What can hang from each mark:
posuv: bodi pego revumez zakip
lobi: puzaz
revumez: moze puzaz
bodi: puzaz
zakip: moze posuv
moze: pego
pego: puzaz
puzaz: lobi pego revumez

Every row comes from one small tree of marks. The marks that hang from a mark follow it in brackets, in alphabetical order. Every link used is in the known rows. Which tree was each row made from?
Known rows:
pego(puzaz(lobi revumez(moze))): [ 16   1  13   0   2  -2  37 -14   8  -7  -5 -29 -12  26 -26 -12   1 -24
 -43 -29  -7   7]
pego(puzaz): [  2  -2  13   1   4   2  25  -5  -5  -9 -11 -29   0   9  -4   6  -8 -16
 -18 -14 -14   1]
pego(puzaz(revumez(moze))): [ 21  -6  16  -3  -4  14  31 -11  -1   0  -7 -27 -10  16 -14  -5   1  -7
 -39 -17 -12   6]
moze(pego(puzaz)): [ -3 -12   8  11  11   7  24  -3  -5 -30 -11 -39   3  -1   5  -6 -13 -26
 -20 -21 -19  13]
moze(pego): [-10  -6   6   9  13   0  19  -3  -1 -26  -1 -26   0  -1   3  -3   6 -15
 -18 -14 -10   8]
puzaz(lobi revumez(moze)): [  9   7   9  -1   4  -9  30 -15  11  -4   5 -17 -15  27 -27 -10  21 -12
 -41 -22   2   1]
zakip(moze(pego(puzaz(lobi))) posuv): [  2 -18  -6  27  27 -18  19  -6  11 -57 -19 -32  -9  16 -11 -17 -22 -36
 -26 -32 -25  23]
zakip(moze posuv(pego(puzaz))): [  7 -28  -1  11  10  -9   3  -7   8 -26 -13 -17 -23  15 -16   0 -18  -7
 -20 -13 -15  -3]
revumez(puzaz(pego)): [  8  -5   9  -1   1  -9  10   2  31   4  -9 -40   8  20 -19   1   2   0
 -21 -15  -2  -6]
posuv(bodi pego): [ -8  -6  14 -17  -7 -10   6 -16  -6   7   7 -26 -18  16 -11  15  10   9
 -12   5  11 -25]
zakip(moze(pego)): [ -1  -2   1  18  15  -1  14  -2   6 -40  -3 -27  -7  14  -1  -9   2  -5
 -23 -22 -17  18]
posuv(bodi(puzaz(lobi)) pego revumez): [  4  -8  20 -20   3 -37  14 -26   3   7  12 -37 -42  27 -23  14  11  -8
   1 -11  28 -22]
bodi(puzaz(lobi revumez(moze))): [ 15   3  10  -1  16 -24  32 -17  16 -10   7 -15 -27  22 -18 -10  14 -12
 -27 -27   5   3]
revumez(moze puzaz): [ 13   0  18  19 -12  11  19  -6   7  -1  -4 -25  -3  11 -22  -2  24   6
 -20  -4 -10   6]
lobi(puzaz(pego revumez(moze))): [ 10  -2  -4  -4   1  -7  15   4  35  11   6 -30  -2  19 -20  -3   2  -2
 -40 -31  -4 -17]
posuv(pego revumez(puzaz) zakip(moze)): [ 19 -20   6   1 -14  -3  -3 -27  22  -1   6 -35 -31  36 -43  -7   2   9
 -10 -15   8 -10]
puzaz(lobi pego revumez): [  5   2   1 -20  16 -29  22  -8  33   2   1 -33  -3  35 -24  -5  -2 -19
 -41 -35   9 -10]
zakip(posuv): [ -6 -14   2   2  15 -13  11  -6   0 -11  -9  -7  -5   0  -5  11   5  -7
 -14   2  -7  -7]
lobi(puzaz(revumez(moze))): [  9   6   1   5   3 -10  21  -4  18   5   7 -19  -6   8 -19  -9  12  -5
 -32 -25  -6  -7]
revumez(moze puzaz(pego)): [ 14  -9  12  10 -14  12  13   1  24   6  -6 -37   2  22 -24   1  16   8
 -29 -11  -7  -3]
lobi(puzaz(pego)): [ -9   1  -7  -1   9 -21  10   9  30   2   2 -32   8  10 -11   8  -6 -10
 -20 -28  -5 -21]
revumez(moze(pego) puzaz): [  8 -11  13  29  -5  16  18  -3   8 -21  -5 -35   0   2 -13 -15  19  -5
 -22 -10 -16  19]
bodi(puzaz): [  1   0   9   1  17 -18  20  -8   4 -13   1 -15 -14   3   3   9   5  -5
  -2 -12   0  -4]
moze(pego(puzaz(lobi))): [ -7  -4   5  15  16 -10  31  -7   3 -37  -9 -42   0   9  -7 -14 -12 -41
 -24 -31 -15  14]

Write each row's tree:
[ 17  -5   5 -10  12 -21  26 -11  32  -4   5 -27 -21  33 -20  -4   5 -11
 -36 -34   6  -7] | bodi(puzaz(lobi pego revumez(moze)))
[  4   2   6   4   7 -24  16  -2  39  -2  -7 -43   6  29 -30  -6   4 -16
 -25 -27   2  -4] | revumez(puzaz(lobi pego))
[  7 -14  17 -28  -7 -13  14 -36  -8   8   8 -36 -32  21  -7  22  -1   3
   6   2  16 -22] | posuv(bodi(puzaz) revumez zakip)
[ 13 -32  10   1   1 -17  -2 -13  16  10  -7 -26 -20   6 -35   2  12  -5
  -6   1  13 -10] | zakip(posuv(pego revumez(puzaz)))
[  8  -4   5 -10   2 -17  10 -32   4 -22   3 -25 -30  32  -2  10 -10  14
  -2  -7  -3 -11] | posuv(bodi(puzaz) zakip(moze))
[  3 -25  17 -21 -36  19   6 -35 -16  19  18 -32 -41  30 -29  22  17  14
 -16  14  16 -35] | posuv(bodi pego revumez(moze) zakip)
[ -3   8  15  -9  14 -38  25 -21   4 -11   2 -29 -19  21  -6   9   5 -10
  -3 -12  10  -9] | posuv(bodi(puzaz(lobi)))
[ 10  -7   6  10  23 -18  32 -15  16 -30   6 -25 -23  12  -8 -21  10 -24
 -29 -32  -1  16] | bodi(puzaz(lobi revumez(moze(pego))))
[ -1 -21  13 -31 -22  -2   3 -36 -10  17  15 -36 -33  28 -25  20   5   6
  -8   8  21 -36] | posuv(bodi pego revumez zakip)
[ -1  -9   9 -19   0 -16  15 -32  -3  -6   5 -26 -22  17   2  16  -6   4
   3   2   5 -21] | posuv(bodi(puzaz) zakip)
[  3 -26   9  -9 -27  22   7 -28  -9  10  19 -21 -37  23 -32  13  16   4
 -19   2  11 -28] | posuv(pego revumez(moze) zakip)
[  4  -4  -3  14  10  -4  21  -2  18 -15   7 -27  -2  -1 -10 -21   7 -16
 -32 -31 -12   5] | lobi(puzaz(revumez(moze(pego))))
[  4   1  -7 -15  16 -28  12   3  42  10   3 -33   7  17 -15  -5  -9 -10
 -31 -37   0 -19] | lobi(puzaz(pego revumez))
[  5 -16   3 -12  -2 -19  -1 -33   7 -17  10 -24 -42  33 -11   9 -11  17
  -1  -6   6 -25] | posuv(bodi(puzaz) pego zakip(moze))
[ 10   7   7 -10  29 -45  29 -18  24 -11   3 -17 -18  21 -13 -10   2 -20
 -18 -33  10   1] | bodi(puzaz(lobi revumez))
[ -3  -1   1  -6  21 -34  21  -5  28 -13   2 -30 -12  25  -9   7  -3 -19
 -15 -30   5 -12] | bodi(puzaz(lobi pego))
[  0 -19   1   8  14 -10   7 -11  -1 -38 -12 -27 -11  13   3   2  -4   1
 -18  -2 -14   9] | zakip(moze(pego) posuv(bodi))
[ 11  -2   2 -20  27 -42  23 -10  39  -6   2 -31 -14  30 -15  -5  -6 -20
 -28 -40  11  -9] | bodi(puzaz(lobi pego revumez))
[  6 -26  -3  23  21  -1  14  -2   4 -49 -21 -30  -7   6   1 -10 -22 -20
 -23 -20 -30  22] | zakip(moze(pego(puzaz)) posuv)
[ 14 -16   5   3  10 -10   8 -10   2 -12  -8 -17 -23  20 -19  10   6   1
 -17  -8  -2   4] | zakip(moze posuv(revumez))
[  2 -11  23 -25 -14  -6   7 -21 -10  20   9 -35 -28  22 -21  22  16   8
  -9   7  21 -25] | posuv(bodi pego revumez)
[  3  -3  10  32   2  -1  25  -8  16 -27  -3 -38  -2  12 -24 -23  20 -21
 -26 -21 -10  20] | revumez(moze(pego) puzaz(lobi))
[ -2  -8   9  24   2  10  34  -6  -4 -35  -6 -39  -7  12 -11 -13   0 -34
 -32 -26 -19  16] | revumez(moze(pego(puzaz(lobi))))
[ -6  -6   7   2   6 -18  20 -11   8 -12  -1 -31 -15  19 -24  -3  -8 -28
 -21 -25   0 -12] | posuv(pego(puzaz(lobi)))
[ 11 -12   9  -3  17  -1  26  -9   6 -22 -11 -40   1   5  -1 -18 -16 -27
 -31 -29 -15  16] | moze(pego(puzaz(revumez)))
[  4  -3   5   9  11  -4  30 -13  11 -24   6 -27 -11  18 -18 -21  16 -24
 -43 -28  -4  14] | puzaz(lobi revumez(moze(pego)))
[ 13 -20   2  -9  16 -26   2  -9  21 -18 -12 -29 -22  28   0  20 -13  14
 -11  -6  -4 -12] | zakip(moze posuv(bodi(puzaz(pego))))
